Each row was made from one path, in order. Every step used is in the known rows, and no mark comes twice. Write each row's path.
Known rows
S > X > M: [  4  -5 -11   1  18 -18  19   5 -23  16  12  -2 -35  19  -9  26   6 -18
  -2  34   9  27  31 -10 -39 -12 -12  28   7  -4  -4   0 -20]
F > S > X > M > R > B: [  5   7 -10 -14  26  -9  16  -5 -15 -24  13   4 -16  -5 -14   9  30  -4
 -39  41  -5  27  -9  -5 -43  -4 -13  66  12  12   7  19 -26]
R > N: [  0   6  -6  -7   2 -17   1  -1 -24   4   9   2 -27   6  -8  11  21  -4
   7  10   1  28   8 -13 -34  21  -4  -7  19 -21  14   0  -1]
M > R > N: [  2  -5 -10 -13  13  -9   6  10 -16  -8   5  10 -14  -3  -4   4  23   2
  -8   9   7  22 -20  -7 -36   3   5  13  21  -8  20   1  13]
S > R > N > Y > Z: [ -7 -14  12 -18   0  19 -13  -7 -12   5  14  21 -32  15 -19  34   1  26
 -10  23  11   7 -10 -23 -23   4  -9   4   7 -34  27  18   5]
F > S > R > B: [ -3  27  -2 -16  11 -10   6 -17 -16 -37  25  -2   4 -17 -19  18  44   4
 -32  11 -27  31 -33 -25 -32  -5  -2  25  12   5  24  22 -13]
S > X > M > R: [  7 -12 -16  -4  32 -14  17  16 -17   2   8   6 -21  10  -3  19   8 -13
 -16  32  20  20   5  -6 -42 -30  -2  46   7  12   2   4  -8]
Z > Y > N > K > M: [  5  27 -12  -8 -19 -29  13  13 -10   6  11   8 -22  24 -21  24 -17 -11
   0  10   4 -20  23  -7  -5 -38  -7  11  38 -30  23  27   7]
N > Y: [ -6   7  -4   2 -24  -8   7  11 -26   8  17 -12 -35  28  10  25 -12   0
  -3  11  18  14 -15 -11 -20 -25  -7 -12  -1 -18  19  -4  -7]
F > S > X > M: [  4   4  -5  -8   9  -6   3  -5 -21  10  21 -11 -27  10  -8  20  16 -11
  -8  51   8  21  16  -7 -42  -9 -18  44  14  -2  -8  11 -30]
Z > Y > N > K > M > R: [  6  16 -17 -13 -10 -21  14  22  -2  -5   7  17 -10  15 -17  17 -14  -6
 -12   8  14 -29  -4  -3  -8 -56   3  30  39 -16  30  31  19]
X > S: [ -3   0 -20  -9  -5 -28   7  17 -36  18  12 -10 -27  12   9  15  28  -5
   7  11  14  10  -1  -8 -27 -15   7  23  37  -8  17   4  -5]
W > N > K > M: [-13  42 -17  -2 -24 -26  16  18  -5   1   7  -9 -23 -15 -25  31  14 -18
   5  27  14 -11  12 -20 -25 -40 -10  -4  32   7  15   8  11]
Z > Y > N: [  6  14 -16 -11 -12 -38  15   9 -24   5  18  13 -21  31   7  11  -5 -13
 -10  -7  -4   2  14 -15 -19  -2   9  12  26 -40  22   7  -5]
Q > B: [ -8  -3 -15   5 -16 -28  19  -2 -10 -18  10  -4 -23   9   6  20  29   3
  -9  12  -3  19  13 -25 -22 -15 -17 -22  -1   3  10   1  -3]
S > F: [  2  27 -12   6  14 -27  17   5 -25   2  -1   0 -18  11  -1  22  15   3
 -16  -1  12  22   3  11 -38  -5   8  -7   3   2   8  -3 -14]
M > R > N > K: [  2 -11 -13  -8  11 -19  11  14  -8   6  -6  15 -20  -4 -16  24  18  -3
  -1  -1  24  13 -13  -3 -34 -27  13   4  10 -10  25  15  19]
N > K: [ -3   4 -14   3  -9 -33  15   8 -16  10   1  -3 -28   4 -11  34  11 -12
   7  -3  24  15  -3 -12 -25 -43  12 -15   4  -8  21   8   0]
F > S > X > M > K: [  4  -7  -2  -4  18  -4   4   7 -14  -3  22 -15 -35  -1 -15  38  26  -1
 -10  59  13  10 -18   1 -37 -26 -25  61   7  -4   1  11 -26]
M > R > S: [ -5   9 -12 -15  -4 -21   4   6 -20 -20   4  -9 -14 -13   0   6  17   0
  -3   8   0   4 -35 -13 -22 -19  13  29  36  -6  24  -6   3]
X > S > R: [ -2  -5 -19 -13  16 -20   6  15 -30  11  23  -3  -5   4   0  30  32  -6
  -4  10   0  11 -11 -14 -31 -33  12  34  31   3  24  16   7]
X > S > F: [  2  18 -21  -3  17 -30  16  14 -34  24   1  -4 -20  17  10  24  26   3
  -9   4  15  10  12  17 -38  -8  13  25  25   3  12   6 -11]
F > S > R: [  0  18  -5 -13   4  -2  -6  -8 -18 -16  31  -9   8 -10  -6  24  31   2
 -16  18  -5  21 -30 -20 -36 -28   0  22  16   4  18  16  -1]
X > M: [  1  -5  -9  -2  10 -15  11  15 -31  12   8 -13 -31  13 -16  16   7  -8
  -6  36  17  32  -8 -10 -31 -18 -24   0  14 -12   4   8 -13]
K > N > R > B: [  6  30 -18 -13 -13 -28  21  -9 -18 -25  19  -2  -9  -9  -2  -9  12  -7
  -4  19 -22  26  25  -2 -13   1  -6   0  26   1  24   9  20]
K > M > R > N: [  2  12  -5 -16   4   5  -5   9 -11 -20   9   2  -9  -8 -18  -3  14   8
  -1  35   0   5 -19  -5 -26  -5 -20  20  42   3  13  11  20]
F > S > X > M > R > N: [  9  -6  -6 -19  26   7  -3  -2 -14   4  15   7 -18   3  -9  11  22  -2
 -16  53  11  19   5   2 -51   8 -17  64  21   2  -3  16 -10]
R > S > X: [ -5  15 -10  -5  -7 -31   7 -12 -18  -6  11  -6 -30   2   2  21  17 -16
  15  12 -19   6  29 -15 -29   7  16  35  26 -10  12 -14 -20]
S > R > N > K > M: [ -2  11  -1  -9  11   2  -7  -1  -4  -1   9   3  -8  -9 -41  39  16  -1
   9  27  -6   2  -1 -12 -26 -37 -15   3  28  -1  18  33  23]
W > N > K > M > R: [-12  31 -21 -10 -14 -22  18  26   0 -12   4   1 -11 -24 -19  24  12 -14
  -9  25  26 -13 -12 -16 -27 -58  -1  17  31  21  23   9  26]
M > K > N: [  5  16 -16  -5 -10 -20   5  10 -14 -24  20  -3 -22 -15  -7  24  26   4
   8  26   3   1 -23  -4 -20 -10  -4  18  29 -20  20  -5  24]
Y > N > K > M > R: [  6   1  -9  -8   0 -15  10  19 -12 -11  -2   3  -8 -11 -25   9   9   2
  -5  12  15 -22   7 -10 -15 -66 -11  17  40 -12  19  28  26]
M > K > N > R > S > F: [  5  29 -13 -10   2 -20   3   2 -14 -17   8 -13 -14 -18  -4  23  13  10
   1  39 -13 -11   3  36 -12 -21  -3  33  35  -1  20   5  24]
R > B: [ -3  20 -10  -2  -1 -34  21  -3 -23 -24   6  -2 -26  -1 -12   9  26  -6
 -16  -1 -12  34  -8 -20 -26  10   0  -3   8  -8  23   2 -16]
Y > Z: [ -6   3  -4 -12 -11 -15   1  -2 -17  -7   1   8 -34   1 -10  14  20  15
  -4  12  19  11  -3 -27 -23  -2  -3   0  17 -22  19  -1  -9]

Write each row's path
[  3   8 -13 -10   9 -20   3   3 -14  -8  15 -11 -39 -13 -19  34  18  -7
  14  65 -12 -12  11   4 -24   7 -15  66  42 -25   6  -2   2] : R > S > X > M > K > N
[ -4  34  -7  -3   7 -29   8  -5 -24  -3  -6 -12 -21   2  -2  20  16   4
  -8   7 -10   6   3  10 -30  10   8   9  24 -11  14  -4 -19] : R > S > F
[ -5 -10  11 -14 -20  10 -14  -2 -17  12   6  14 -54  24  -9  20  -3  26
  -3  24  23   6   1 -17 -21  22 -15  -5   9 -46  21   6  -5] : R > N > Y > Z
[  4   1 -11 -20  -4 -11  -1  14 -18  -7  18 -28 -28 -17 -17  17   3  -1
  11  75  -5  -1 -10  17  -6 -32 -38  39  46 -17  18  15  22] : X > M > K > N > R > S
[ 10 -27 -13  -7  35 -11  15  12  -9  26  -6  18 -33   8 -24  37   8 -14
  -7  28  29  15  23   3 -44 -27   2  39   3  -1   4  21   4] : S > X > M > R > N > K
[ -1 -13  -6  -2  20 -12   9  26 -25  -1   6 -16 -40   2 -23  35  16   0
  -7  44  21  24 -41  -3 -26 -39 -33  20   8 -19  11   8  -9] : X > M > K
[  1   2  -3 -12  23  -6  -1  -4 -18  -3  18   9  -5  -3 -16  26  28  -4
  -2   8 -12  24  -5 -20 -38   0   2   5  13 -11  19  13  12] : S > R > N
[  1  20  -8  -4  -9 -16   5 -16 -14  -6  25  -5 -17   4   8  18  26  -8
   1  20  -1  14  17 -14 -40  -4  10  37  12   5   3  -1 -21] : F > S > X
[ -4   5 -14 -11   3 -27  11  -3 -11 -19   8   2 -15  -8   5  14  18 -12
   3  11  -9  -2   2 -12 -30 -10  26  55  26   5  16 -12  -3] : M > R > S > X
[-10  -5   5  -8 -28   3  -4   2 -18   5   8   5 -49  23  -2  24  -7  23
  -6  22  31   2 -13 -19 -15 -12 -10  -5   3 -32  23   0 -13] : N > Y > Z
[ -2  13  -5 -13 -39   3  -8  -5 -16  -2  16  12 -37  16  -2  16  -8  27
   4  31  21 -12   6 -15 -10  12  -8  -1  23 -37  22  -2  13] : K > N > Y > Z
[  9 -16  -1 -14  13 -22  10   1 -31  19   9 -16 -30   8  -5   5  -4 -22
   4  46 -16   3  78   1 -18 -26 -23  49  37 -23   2  20  -8] : Y > N > R > S > X > M
[-12  48 -17 -10  -1 -33  17   5 -14   3   6 -18 -15 -11   9  17   8 -15
 -15  23  -7   4  33  10 -32 -11   6  15  29  12  18  -4  -2] : W > N > R > S > F
[ -5  -2  10 -23 -17  30 -19   6  -5 -12   4  13 -35   9 -19   8  -8  38
  -7  49  23 -13 -26  -8 -14  -3 -31  22  33 -22  23  16  14] : K > M > R > N > Y > Z
[ -2  17  -4  -5  -9 -10  -1   2 -10   7   1  -4 -28  -2 -33  23  12  -1
  18  28   6   3   9  -4 -23 -18 -19  -7  32 -14  11  23  11] : R > N > K > M
[ -4  13 -10  -7  21 -23  18  -7 -20 -30  14   4  -4  -9 -18  24  32  -6
 -25  -4 -26  35 -18 -29 -29 -10   7   7   4   1  30  13  -5] : S > R > B
[-14  44 -20 -10  -6 -28  30  18   1 -31  -3   7 -12 -31 -31  16  27 -13
 -24  18   2  -4 -11 -18 -25 -35  -2  19  29  19  29  16  17] : W > N > K > M > R > B
[  6  17  -2 -11  11 -28   8  -2 -29   5   1 -14 -16   4   4   1   5  -2
 -10  13 -17  -3  54  22 -18 -18  -5  17  33 -18  15  17  -2] : Y > N > R > S > F
[ -2  24  -8  -7   5 -24  10  -1 -22   1   2 -19 -16   2   4  12   0  -1
  -7  18  -9  12  17  21 -23 -26  -1  10  22   9  15   7  -8] : N > R > S > F
[  2   0  -9  -2   0 -24   8   3 -15  17  -1   3 -34   4 -20  31  19  -9
   9   2  16  17  12  -6 -31 -11   6 -14   9 -22  18  10   6] : R > N > K
[  1 -16   1 -14 -14  15  -9  16 -17  -1  11   3 -55  10 -22  36  -8  32
  -7  72  38 -12 -28  -1  -7 -12 -43  24  18 -48  17  13  12] : X > M > K > N > Y > Z
[ -3   0  -1 -11 -31   5  -7   9 -10 -14  14  10 -48   1  -7  35   2  34
   2  41  27 -22 -27  -6  -4  -7 -15  17  18 -41  28  -1  18] : M > K > N > Y > Z
[ -2   0  -7  -7  11 -24   7  -2 -23  11   8 -15 -40   9 -12  22   8 -16
   6  43 -10  12  29 -10 -31   2 -10  40  27 -14   1   1 -26] : R > S > X > M
[ -5  20  -9   1 -18 -17   7   9 -10  -1   6 -11 -22   0 -26  27   6  -6
  14  21  13   0  -4 -10 -15 -52 -12  -9  26   0  14  17   6] : N > K > M
[  9  -6 -14 -11   3  -6   8  22 -17  -2  22 -17 -23  -5 -13  20   1  -2
   3  65  14  13  -9  16 -15 -46 -40  22  24  -7  13  16  28] : X > M > K > N > R
[ -3  14 -10 -10  -4  -4   5  16 -12 -26  12  -7  -4  -7 -12   1  11   6
  -6  30   8   3 -32 -10 -20 -40 -14  20  36  17  16   5  14] : K > M > R
[  0  22   5 -19   3  13 -18 -12  -2  -8  21  -8   2 -17 -41  33  25   6
   2  41  -6  -3 -15 -11 -28 -32 -21  19  36   1  12  42  14] : F > S > R > N > K > M
[ -1  10  -8   0 -28  -5   4  13 -16 -11  25  -8 -35   5   1  34  -3  14
   6  33  15  -8 -29   3  -9 -17  -9  11  12 -29  22  -6  23] : M > K > N > Y
[  4  -3  -7  -2 -10   4   3  25 -23   6  21 -14 -44  14 -14  36 -11  11
  -4  64  23  -4 -31   9 -12 -23 -37  19  13 -34  15   6  14] : X > M > K > N > Y
[  5  -4  -6 -13  -3 -30  11 -10 -23   2  17  -9 -22   1  10   3   6 -20
  12  17 -27  -5  77  -5 -16 -20   4  42  37 -20  13   7  -1] : Y > N > R > S > X
[  4 -11 -13  -9  22  -8  12  25 -26   1   4  -5 -17   4 -12   8   8  -3
 -19  33  27  26 -34  -6 -34 -37 -17  20  16   2  11  10   2] : X > M > R
[ 11 -10 -16  -5  13 -11  14  14 -12   0  25  -5 -26  -1  -7  28   2 -10
   9  65   6   8  31  17 -21 -42 -25  49  18   4   3  12  22] : S > X > M > K > N > R
[ -4  -3  18 -27  -9  32 -29 -17 -10   1  25  11 -25   7 -15  29  11  32
 -18  37  11  -1 -24 -20 -27   7 -18  21  12 -33  22  28  -2] : F > S > R > N > Y > Z
[  4 -17  -7   4  27 -16  18  17 -16   2  11  -5 -43   6 -15  45  15  -9
  -3  44  14  17  -6  -2 -35 -29 -20  45   1  -8   3   3 -15] : S > X > M > K
[  8   4 -13  -6   6 -11   6  18 -22  -6  15 -10 -29  -7 -22  26  19   4
   2  56  13   7 -24   4 -21 -14 -30  24  26 -24  10   5  16] : X > M > K > N
[  5   8 -16  -7 -10 -16   9  11 -10 -17  24 -10 -14 -14  -1  17  11   0
  11  37   4   5  -5   9 -11 -42 -10  16  24  -2  23   4  37] : M > K > N > R
